Each row was made from one small tree. Brackets hold a mark, then the marks that hang from it, in alphabetical order. Every link used is in the known rows. Write each row's tree.
Known rows
{tili {beme gared}}: [ -3.3  26.7   9.4  15.7  11.4   2.7   3.9   7.0   8.8  -3.5  -6.6 -18.4
 -24.4  20.5   7.5  -5.5  17.1  11.7]
{beme {gared pumes} {tili vefa}}: [-20.4 -65.6  17.4 -13.3   8.6   4.0  18.3  46.3   8.3 -16.7  10.6   3.4
 -15.4   5.7 -16.4  16.5  25.3 -74.5]
{gared {beme {tili vefa}} {pumes {penodi {nikiz saro}}}}: [ 14.2 -64.0  -2.8  28.2  27.6  15.0  28.2  40.8  12.2   0.0  32.9  41.9
  26.2 -25.9 -39.6 -14.0 -24.8  22.3]
{gared beme {pumes {penodi {nikiz saro}}}}: [ 27.8  -6.2   2.4  25.4   0.1   2.0  -2.4  16.2  -5.7 -15.8  27.4  32.5
  16.5 -27.9 -13.4   9.5 -35.3  66.9]
{beme gared {tili vefa}}: [-15.5 -35.9   4.1 -42.6   3.7   2.1  -2.4  26.3  13.9  -3.0   2.1  -1.5
 -22.3  13.2  -8.8 -23.8  22.2 -64.0]
{gared beme}: [ 53.1  16.3  31.5   9.8   6.1 -19.7 -10.0 -17.4   2.8 -46.7   6.9 -13.6
 -19.6   3.0  14.4  27.5  14.1  62.9]
{tili beme}: [ 16.6  42.5   6.6  34.8  18.7 -12.7  -4.3 -11.2 -10.2  -8.4  -5.2 -17.7
 -14.5  18.3  11.3   9.1  17.3  47.1]
{nikiz {penodi pumes} saro}: [-39.8  50.7 -46.6 -35.8  15.8   3.3 -52.7  46.8 -14.2  20.2 -42.6  26.6
 -14.0  20.5  -5.9  73.7 -30.8 -19.3]
{beme {gared pumes} {tili {vefa saro}}}: [-28.4 -35.0  -6.8 -27.7   3.0   2.1  22.2  17.0  13.4  -7.6  -2.2  -4.5
  -3.2  -4.6   0.2  -3.8  30.0 -90.8]
{tili {beme gared} vefa}: [-16.2 -17.9   2.0  44.6  48.4   0.0  27.9  10.6   7.9  14.8  -8.5 -11.8
 -10.4  25.2  -8.1 -16.4  26.9 -12.1]
{pumes {penodi nikiz}}: [ 17.3  38.3   5.3 -25.4 -45.8 -21.5 -41.0 -42.6 -30.7   4.1  23.1   0.9
   7.1 -33.7  18.2 -46.4 -29.0  37.4]
{tili beme vefa}: [  3.3  -2.8   0.4  62.5  56.8 -16.1  20.5  -7.5 -10.2   8.1  -6.6 -10.0
  -4.8  22.2  -4.2  -2.4  27.1  21.9]
{beme {gared pumes} {tili {vefa {saro nikiz}}}}: [-19.4 -40.8  13.0 -20.7  -6.2  16.5  22.0  -4.8  25.8   3.7  -4.3 -10.8
   3.2  43.1   7.1 -10.6  24.4 -65.4]
{penodi nikiz pumes}: [-15.1  34.3  49.6  -2.0 -16.3 -18.2 -32.7 -15.8 -26.9  -0.3  46.7  15.4
  36.1 -14.9  37.5  38.1 -33.2 -17.6]
{gared beme pumes}: [ 49.3 -13.7  45.0  38.8  10.2 -17.9  11.8   3.9  -2.5 -59.7  15.4  -7.4
 -13.0  -5.2   5.0  68.4  18.1  52.1]
{saro {nikiz penodi}}: [ 11.0  36.5 -10.2 -28.5 -20.4   0.7 -51.2 -26.0  -4.5   5.6 -45.0 -18.2
 -13.1  67.5   4.3  12.5 -10.3  41.6]
{gared {beme {tili {vefa saro}}} {pumes {penodi nikiz}}}: [ 26.6 -39.5  10.8  26.3   3.7   0.4  42.7 -28.0  11.9  -8.1  32.9   5.3
  44.2 -57.1  -4.7 -33.0  -4.8   9.5]
{vefa {saro {nikiz penodi}}}: [  1.6  68.2 -34.1 -43.5 -24.8  -1.1 -48.4 -56.1   0.0  14.1 -57.3 -26.2
  -2.3  57.4  22.0  -7.5  -5.5  23.9]
{saro {nikiz {penodi pumes}}}: [-10.5  40.7  12.7 -13.1 -14.3   4.4 -41.2 -12.5  -7.7  15.7 -31.7 -10.4
  -1.8  47.4  15.7  67.2 -20.0  12.3]

Write each row's tree
[-34.2  40.0  10.8 -16.3   2.4  -5.5 -44.4  22.0 -21.6  15.6  32.7  44.9
  28.8   6.3  22.5  37.4 -48.7 -23.3] | {penodi {nikiz saro} pumes}
[ 47.7 -24.5  43.0  13.4 -28.4   6.6  15.8   0.1   7.6 -34.1  47.7   6.0
  20.7 -49.8  -7.5  -2.8 -18.9  51.7] | {gared {beme tili} {pumes {penodi nikiz}}}
[-10.8 -43.1  -6.7  63.0  30.0   3.1  51.0  18.8  -4.2  15.2  -8.6 -12.7
 -16.8 -21.5 -25.7  -9.5  27.6   4.0] | {tili {beme {gared {pumes penodi}}} vefa}
[-20.0 -13.9 -30.4  49.2  25.7   0.4  54.3 -10.5   0.9  23.5 -21.6 -20.1
  -4.8 -32.8  -7.7 -29.5  31.9 -14.2] | {tili {beme {gared {pumes penodi}}} {vefa saro}}
[ -2.8  42.9 -34.2 -40.7 -26.0  -9.9 -52.1  -3.6 -24.6  21.0  10.5  30.7
   1.8 -12.8   0.5 -46.9 -43.5  31.7] | {pumes {penodi {nikiz saro}}}
[-17.5 -29.7 -28.0 -37.9 -19.6   2.3  24.8   6.2   6.9   6.0 -11.1 -10.4
 -17.8 -44.0  -8.7 -34.5  26.5 -67.0] | {beme {gared {pumes penodi}} {tili {vefa saro}}}
[-29.6   4.4 -18.5  31.5   6.1  24.7  11.8  39.8   0.4  27.2  14.5  27.8
  12.4 -10.0 -20.4 -26.8 -31.6  16.3] | {tili {beme {gared {pumes {penodi {nikiz saro}}}}}}
[ 27.8 -17.2   4.1  -1.2  -9.2  19.0   4.3  35.2  13.9 -19.1  35.1  35.7
  13.6 -29.4 -23.3  -2.7 -33.8  46.4] | {gared {beme tili} {pumes {penodi {nikiz saro}}}}
[  4.4  -3.4   1.8 -24.4 -42.2 -10.2  -8.8  11.0 -16.2 -17.0  -3.8 -14.0
 -42.3 -34.4  -3.1   7.7   9.8  -3.8] | {beme {gared {pumes penodi}}}
[-29.5 -33.1 -10.0 -29.1 -25.4   8.2  20.7  -7.8   4.0  22.3  23.1   7.2
  32.6 -47.2  -0.2 -63.4  -8.1 -71.2] | {beme {gared {pumes {penodi nikiz}}} {tili {vefa saro}}}
[-18.5  68.8 -12.3 -28.2 -20.8   1.7 -37.8 -42.3  -3.0  23.8 -44.1 -17.8
   9.5  36.1  32.8  47.1 -15.9  -4.8] | {vefa {saro {nikiz {penodi pumes}}}}
[ 48.8 -25.2  46.2  13.5   0.3   0.1  16.0  24.1  16.5 -64.4  22.9  -5.2
 -15.4  -8.2  -4.6  57.6  19.9  30.5] | {gared {beme tili} pumes}
[ -3.5   9.6 -24.1 -39.0   7.7 -15.9  -6.9 -23.4  -0.7  -0.1  -8.9  -8.5
  -3.1   0.7  13.2 -29.3  25.4 -47.8] | {beme {tili {vefa saro}}}
[ -8.8 -18.1  -9.8  56.6  15.4  15.1  53.8 -33.0  14.4  35.2 -23.3 -27.0
   0.7  14.9  -3.3 -35.7  26.4   9.6] | {tili {beme {gared {pumes penodi}}} {vefa {saro nikiz}}}
[-10.6   9.4 -41.6 -41.3   2.4  13.3 -18.9 -30.9  17.2  29.3 -52.2 -15.7
   9.3  59.3  -3.4 -27.8   5.5 -21.8] | {beme {tili {vefa {saro {nikiz penodi}}}}}
